What can hang from each mark
pivutu: mibu
vuva: lovik nudasiv
mibu: dibi lovik
lovik: gize nisebu vuva
dibi: mibu
fireb: gize mibu
nisebu: lovik
nudasiv: gize vuva
gize: fireb lovik nudasiv

Known rows, with every way that one mark hangs from another
vuva[lovik[nisebu] nudasiv[gize[fireb[mibu[dibi]]]]]: [-2.856  0.144 -0.697  0.240  3.077  1.498  2.539  1.199 -2.965  3.454
 -0.079 -0.882  0.842  3.011 -1.202  2.736 -0.544  1.463 -3.175  0.029
 -0.630  0.412 -0.512]
gize[fireb lovik]: [ 0.513 -2.155 -0.674 -0.972  3.167  1.765  2.886  2.014 -1.232  2.489
 -1.119 -0.971  0.233  2.606  2.336  1.757 -0.963  0.028  2.442 -0.431
  1.237 -1.734 -0.807]
vuva[lovik nudasiv[gize[fireb]]]: [-1.625  1.789 -1.242  0.074  4.416  2.658  3.350  0.720 -2.444  3.661
 -0.950 -0.058  1.470  4.646 -0.344  1.918 -1.268  2.123 -2.368 -0.641
 -0.962  0.354 -1.670]
nudasiv[gize vuva[lovik]]: [ 0.174  2.133 -1.716 -1.505  6.318  2.786  3.360 -1.649 -1.690  2.921
 -1.111 -1.412  0.300  3.595  1.810  2.472 -1.956  1.848 -2.643 -0.735
 -1.381 -1.602 -0.131]
pivutu[mibu[dibi lovik[gize nisebu vuva]]]: [ 1.440 -3.768 -0.020  0.418  1.850  0.185  4.341  1.577 -1.927  2.693
  1.303 -3.661 -1.388  1.139  1.517  2.336 -1.663  2.273 -1.077  1.532
 -2.209 -0.032 -0.033]
nisebu[lovik[vuva]]: [ 0.624 -1.781 -0.202 -0.692  3.332  2.694  1.606 -0.123 -1.251  2.054
 -1.365 -1.913 -1.161  3.342  3.287  1.910 -1.436  1.638 -1.125  2.904
 -0.175 -2.297 -2.819]
fireb[gize[lovik[nisebu] nudasiv[vuva]] mibu[dibi]]: [-0.426 -2.719  0.194  0.142  3.806  1.075  1.358  0.255 -2.448  0.635
 -2.547 -1.861 -0.458 -0.040  0.220  2.684 -1.217 -1.248  0.207  0.154
 -0.017 -1.925  0.763]
gize[fireb]: [ 0.735 -1.541 -0.924 -1.079  3.741  0.949  3.345  1.789 -1.603  2.532
 -1.307 -1.220  0.049  3.584  2.618  3.150 -0.457 -0.018  0.872  0.537
  0.085 -1.870 -1.317]
vuva[lovik[gize[fireb[mibu[dibi]]] nisebu] nudasiv]: [-2.732 -0.153  0.825  1.620  1.805  0.953  2.377  1.687 -2.494  2.266
  0.538 -1.055  0.228  2.282 -2.020  2.961 -0.985  1.422 -2.968  1.058
 -0.858  0.198 -1.567]
mibu[dibi]: [ 1.237 -2.443 -0.291 -0.809  4.698  0.780  4.430  2.077 -1.641  2.452
 -1.954 -2.150 -0.823  3.761  2.317  3.590 -1.401  0.077 -0.610  2.001
 -1.532 -0.001 -1.236]
fireb[gize]: [ 1.616 -0.832 -0.183  0.155  6.179  0.967  4.226 -0.218 -1.380  1.346
 -2.565 -1.006  0.371  3.859  1.581  3.538 -2.112 -0.229 -1.112  1.948
 -1.714 -2.777 -2.286]
nudasiv[gize]: [ 1.420 -0.550 -1.827 -1.809  5.707  1.955  4.603 -0.246 -1.230  2.076
 -1.529 -2.506  0.238  4.044  2.618  3.075 -2.010  0.878 -1.845  0.094
 -1.196 -1.135 -0.482]
gize[fireb[mibu] lovik[nisebu]]: [-0.756 -3.623 -0.090 -0.769  1.893  0.760  1.685  1.686 -1.869  1.986
 -0.534 -1.731 -0.288  0.697  1.210  2.306 -0.091 -0.244  1.338  0.090
  1.574 -2.707  0.219]
lovik[gize[fireb[mibu[dibi]]] nisebu vuva[nudasiv]]: [-1.753 -1.021  0.924  1.415 -0.272  0.144 -0.046  0.695 -2.841  1.216
  2.533 -3.326 -0.429  0.934  0.368  3.252 -0.962  0.347 -1.242  1.507
  0.011 -0.012 -1.739]
vuva[lovik[gize nisebu] nudasiv]: [-1.756  0.900  0.692  1.045  2.598  1.722  3.322  0.634 -1.327  2.350
  0.355 -0.981  0.383  3.303 -1.180  2.368 -2.349  2.629 -3.721  1.342
 -1.611 -0.147 -2.563]
mibu[dibi lovik[gize[fireb nudasiv[vuva]] nisebu]]: [-0.245 -1.732 -1.424 -0.799  0.539  0.239  2.139  2.171 -0.938  2.006
  0.490 -2.201 -1.666  0.699  1.357  3.116 -0.993  0.683  0.285  0.671
  0.351  0.294  2.244]
fireb[gize[lovik[nisebu] nudasiv] mibu[dibi]]: [-0.303 -3.617  0.259  0.558  3.599  0.658  2.216  1.273 -2.332  0.388
 -2.800 -1.822 -0.122  0.336 -0.152  2.814 -1.319 -1.325  0.039  0.768
  0.173 -1.816  0.346]
dibi[mibu[lovik[gize]]]: [ 1.321 -2.042 -1.928 -1.133  3.153  1.503  4.085  1.666 -0.139  1.407
 -1.679 -2.569 -0.886  3.955 -0.071  2.206 -2.420  4.022  0.223  2.102
 -1.351 -1.160 -0.831]
gize[fireb[mibu[dibi]] lovik[vuva]]: [-0.359 -2.887  0.047  0.563  2.005  1.028  0.658  1.817 -3.105  1.994
 -0.574 -1.935 -0.138  1.076  1.584  1.825 -0.326 -0.504  2.221  0.419
  1.345 -1.296 -0.551]
nisebu[lovik[gize]]: [ 0.850 -2.016  0.197 -0.635  3.801  2.771  3.161  0.047 -0.304  0.888
 -1.388 -2.277 -1.398  3.024  1.881  2.699 -1.883  1.338 -2.115  2.424
 -0.516 -2.036 -2.125]
nisebu[lovik]: [ 0.844 -2.511 -0.433 -1.436  4.390  2.825  3.183  0.463 -0.709  2.113
 -2.381 -1.514 -1.280  3.664  2.708  2.419 -1.207  1.479 -1.420  2.478
 -0.501 -2.313 -2.120]
lovik[gize[fireb[mibu] nudasiv] nisebu vuva]: [-1.024 -1.436 -0.112  0.481 -0.741  0.196 -0.110  0.831 -1.984  0.022
  1.494 -3.419 -0.363 -0.012  1.721  2.791 -1.217 -0.065 -0.121  0.420
  1.414 -1.974 -0.880]

Rows
[-1.001 -1.916 -0.157 -0.702  0.820  0.442  1.089  1.303 -1.722  0.575
  0.453 -3.190 -1.111 -0.076  1.249  3.625 -0.622 -0.689 -0.178 -0.452
  0.738 -1.193  0.876]	lovik[gize[fireb[mibu[dibi]] nudasiv[vuva]] nisebu]
[-0.249 -2.819 -0.452  0.695  0.840 -0.107  1.450  1.090 -2.332  1.064
 -0.315 -3.176 -1.609  0.242  0.262  2.828 -1.051  1.089 -1.507  2.153
 -0.447 -0.810  1.173]	fireb[mibu[dibi lovik[gize[nudasiv] nisebu vuva]]]
[-1.611 -0.482  0.773  1.196 -0.215  0.453 -0.085  0.072 -2.594  1.094
  2.442 -3.137 -0.184  0.950  0.518  2.952 -1.134  0.859 -1.351  1.231
  0.132 -0.872 -1.971]	lovik[gize[fireb[mibu]] nisebu vuva[nudasiv]]
[-0.031 -1.754 -0.956  0.899  2.346  0.085  1.014 -0.375 -2.312  0.944
 -1.953 -1.493 -0.275  0.573  0.125  2.409 -1.170  0.599 -1.077  1.772
 -0.297 -3.092  0.427]	fireb[gize[nudasiv] mibu[lovik[nisebu vuva]]]
[-0.844 -0.947 -1.700 -0.314  0.796  0.448  1.438  1.389 -2.216  3.726
  1.229 -2.016 -0.758  2.281  1.536  2.597 -0.850  1.695 -0.677  1.719
 -0.323  1.349  0.877]	mibu[dibi lovik[nisebu vuva[nudasiv[gize[fireb]]]]]
[-0.895 -0.981 -0.594  0.898 -0.403  0.017  1.125  1.697 -1.822  2.564
  2.104 -2.249 -1.108  1.549  0.728  2.889 -1.225  1.497 -0.613  2.242
 -0.338  1.260  0.270]	mibu[dibi lovik[gize[fireb] nisebu vuva[nudasiv]]]
[-0.585 -0.542  0.242  0.400  1.648  2.966  0.544 -0.018 -1.546  1.533
  0.408 -1.952 -0.751  2.870  1.739  1.917 -1.332  1.531 -0.985  1.911
  0.275 -0.873 -3.075]	nisebu[lovik[gize[fireb] vuva[nudasiv]]]
[-0.733 -3.370 -1.742 -0.758  0.867  0.202  1.681  3.285 -2.370  2.268
 -1.825 -1.606 -0.870  0.866  1.053  2.656  0.586 -0.025  1.231 -0.090
  1.204 -0.814  1.905]	gize[fireb[mibu[dibi lovik[nisebu]]] nudasiv]
[-1.345 -2.910 -0.705 -0.472 -0.439  1.188 -0.495  1.971 -2.278  1.400
 -0.351 -2.047  0.134 -0.348  1.979  0.970 -0.422 -0.163  2.729 -1.139
  2.841 -1.989  0.153]	gize[fireb[mibu] lovik[nisebu vuva] nudasiv]
[-0.945 -1.158  0.494  0.742  1.628  2.766  0.047 -0.173 -2.210  1.200
  0.058 -2.266 -0.876  2.185  0.954  1.987 -0.825  1.387 -1.397  1.928
  0.211 -1.309 -2.650]	nisebu[lovik[gize[fireb[mibu]] vuva[nudasiv]]]
[ 2.111 -4.323 -0.809 -0.472  4.144  0.841  5.996  2.401 -2.149  3.763
 -1.312 -2.533 -1.225  2.554  1.674  2.146 -0.941  2.229 -0.522  0.959
 -2.757  0.065  0.317]	pivutu[mibu[dibi lovik]]
[ 0.417 -0.838 -0.490 -0.840  3.970  1.886  2.159 -0.335 -0.832  1.140
 -1.968 -1.113  0.203  1.448  1.937  1.996 -2.350 -0.214  0.905 -0.408
  0.302 -2.400 -0.561]	fireb[gize[lovik[nisebu] nudasiv[vuva]]]
[ 0.420 -1.142 -0.343  0.113  2.851  1.405  1.657  0.043 -1.055  0.732
 -1.415 -1.356  0.679  1.552  2.056  1.734 -2.716 -0.180  0.927  0.537
  0.622 -2.330 -1.573]	fireb[gize[lovik[nisebu vuva] nudasiv]]
[ 1.022 -0.343 -0.657 -0.545  5.007  2.427  2.517 -0.344 -1.095  1.121
 -2.853 -0.806  0.447  2.100  1.869  1.671 -2.470 -0.168  1.263 -0.715
 -0.074 -2.103 -0.863]	fireb[gize[lovik nudasiv[vuva]]]
[-1.518 -0.781 -0.514 -0.191  1.345  0.796  0.459  0.280 -3.124  2.679
  1.349 -2.971  0.023  2.030  1.598  3.045 -0.760  0.760 -1.422  0.999
 -0.251  0.185 -1.087]	lovik[nisebu vuva[nudasiv[gize[fireb[mibu[dibi]]]]]]
[ 1.325 -1.903 -0.864  0.159  3.052  0.473  4.293  1.751 -0.982  1.917
 -0.702 -2.185 -1.495  2.539  0.807  3.217 -1.960  1.369 -1.247  2.521
 -1.566  0.430  0.787]	mibu[dibi lovik[gize]]
[-0.590 -1.682  0.881  1.458  3.441  1.019  0.991 -1.028 -2.737  1.052
 -1.193 -1.675  0.339  1.037 -0.298  2.282 -1.637  0.134 -0.973  1.539
 -0.558 -2.654 -1.647]	fireb[gize[lovik[nisebu vuva[nudasiv]]] mibu]
[ 0.270  1.493 -0.081 -0.184  5.032  2.052  3.160 -0.860 -1.246  2.036
 -0.880 -1.317 -0.471  3.075  1.128  2.553 -2.164  1.808 -2.159  0.578
 -1.639 -1.965 -1.437]	nudasiv[vuva[lovik[gize]]]
[-0.043 -3.094 -0.851  0.574  3.120 -0.192  2.434  1.172 -2.377  1.137
 -2.801 -1.449 -0.801  0.693 -0.508  3.394 -0.773 -0.273 -1.200  1.946
 -0.682 -1.796  1.522]	fireb[gize[nudasiv] mibu[dibi lovik[nisebu]]]
[-0.562 -2.357 -0.038  0.448  1.099  2.252  0.224  1.052 -2.007  0.372
 -0.681 -2.589 -1.185  1.295  1.747  2.191 -0.885  0.294 -0.370  1.557
  1.156 -1.273 -1.496]	nisebu[lovik[gize[fireb[mibu[dibi]] nudasiv] vuva]]
[-0.684 -2.256  0.059  1.161  1.165 -0.001  1.432  0.746 -2.717  1.791
  0.254 -2.954 -1.454  0.845 -0.483  2.943 -0.997  1.635 -2.337  2.711
 -1.302 -0.063  0.422]	fireb[mibu[dibi lovik[gize nisebu vuva[nudasiv]]]]
[-1.206 -0.069  0.343  0.057  3.271  0.882  1.831  0.073 -2.188  1.992
  0.158 -1.705 -0.832  1.417  0.334  3.357 -0.852  0.627 -1.953  0.723
 -0.634 -1.861 -0.249]	nudasiv[vuva[lovik[gize[fireb[mibu[dibi]]] nisebu]]]
[-1.078 -2.266 -0.742  0.289  1.047  0.049  0.920  1.933 -3.161  3.056
 -0.058 -1.701 -0.786  1.624  0.515  2.857  0.625  0.694  0.064  1.502
  0.053 -0.473  0.352]	gize[fireb[mibu[dibi lovik[nisebu vuva[nudasiv]]]]]
[ 0.688 -1.917 -0.383  0.506  5.081  1.010  2.856  0.077 -2.508  0.377
 -3.949 -1.446  0.255  1.975  0.221  3.001 -1.198 -0.660 -0.995  0.842
 -0.926 -2.977 -0.959]	fireb[gize[nudasiv] mibu]
[ 0.921 -1.137 -1.236  0.625  1.226  0.702  2.246  1.621 -1.426  1.542
 -0.257 -2.456 -1.175  1.702  1.501  2.147 -2.289  1.485 -0.216  1.833
 -0.601  0.893  0.405]	mibu[dibi lovik[gize[nudasiv] vuva]]
[ 0.360  0.962  0.480  1.204  2.345  1.859  1.723 -0.456 -1.882  1.245
  0.823 -2.840  0.091  3.185  1.286  2.175 -2.813  1.814 -1.575  1.381
 -1.489  0.274 -3.443]	lovik[gize vuva[nudasiv]]
[ 1.369 -4.426 -0.490 -0.416  2.058  0.587  5.327  2.609 -1.465  2.510
 -0.010 -3.349 -1.385  1.010  1.211  2.308 -1.458  2.023 -0.856  0.407
 -1.946  0.335  0.932]	pivutu[mibu[dibi lovik[gize[nudasiv] nisebu]]]
[ 0.918 -1.443 -2.237 -0.719  1.667  1.679  2.496  1.632 -0.536  1.035
 -1.309 -2.831 -0.609  3.277  0.557  1.368 -2.735  4.096  0.994  1.675
 -0.564 -0.731 -1.083]	dibi[mibu[lovik[gize[nudasiv] vuva]]]
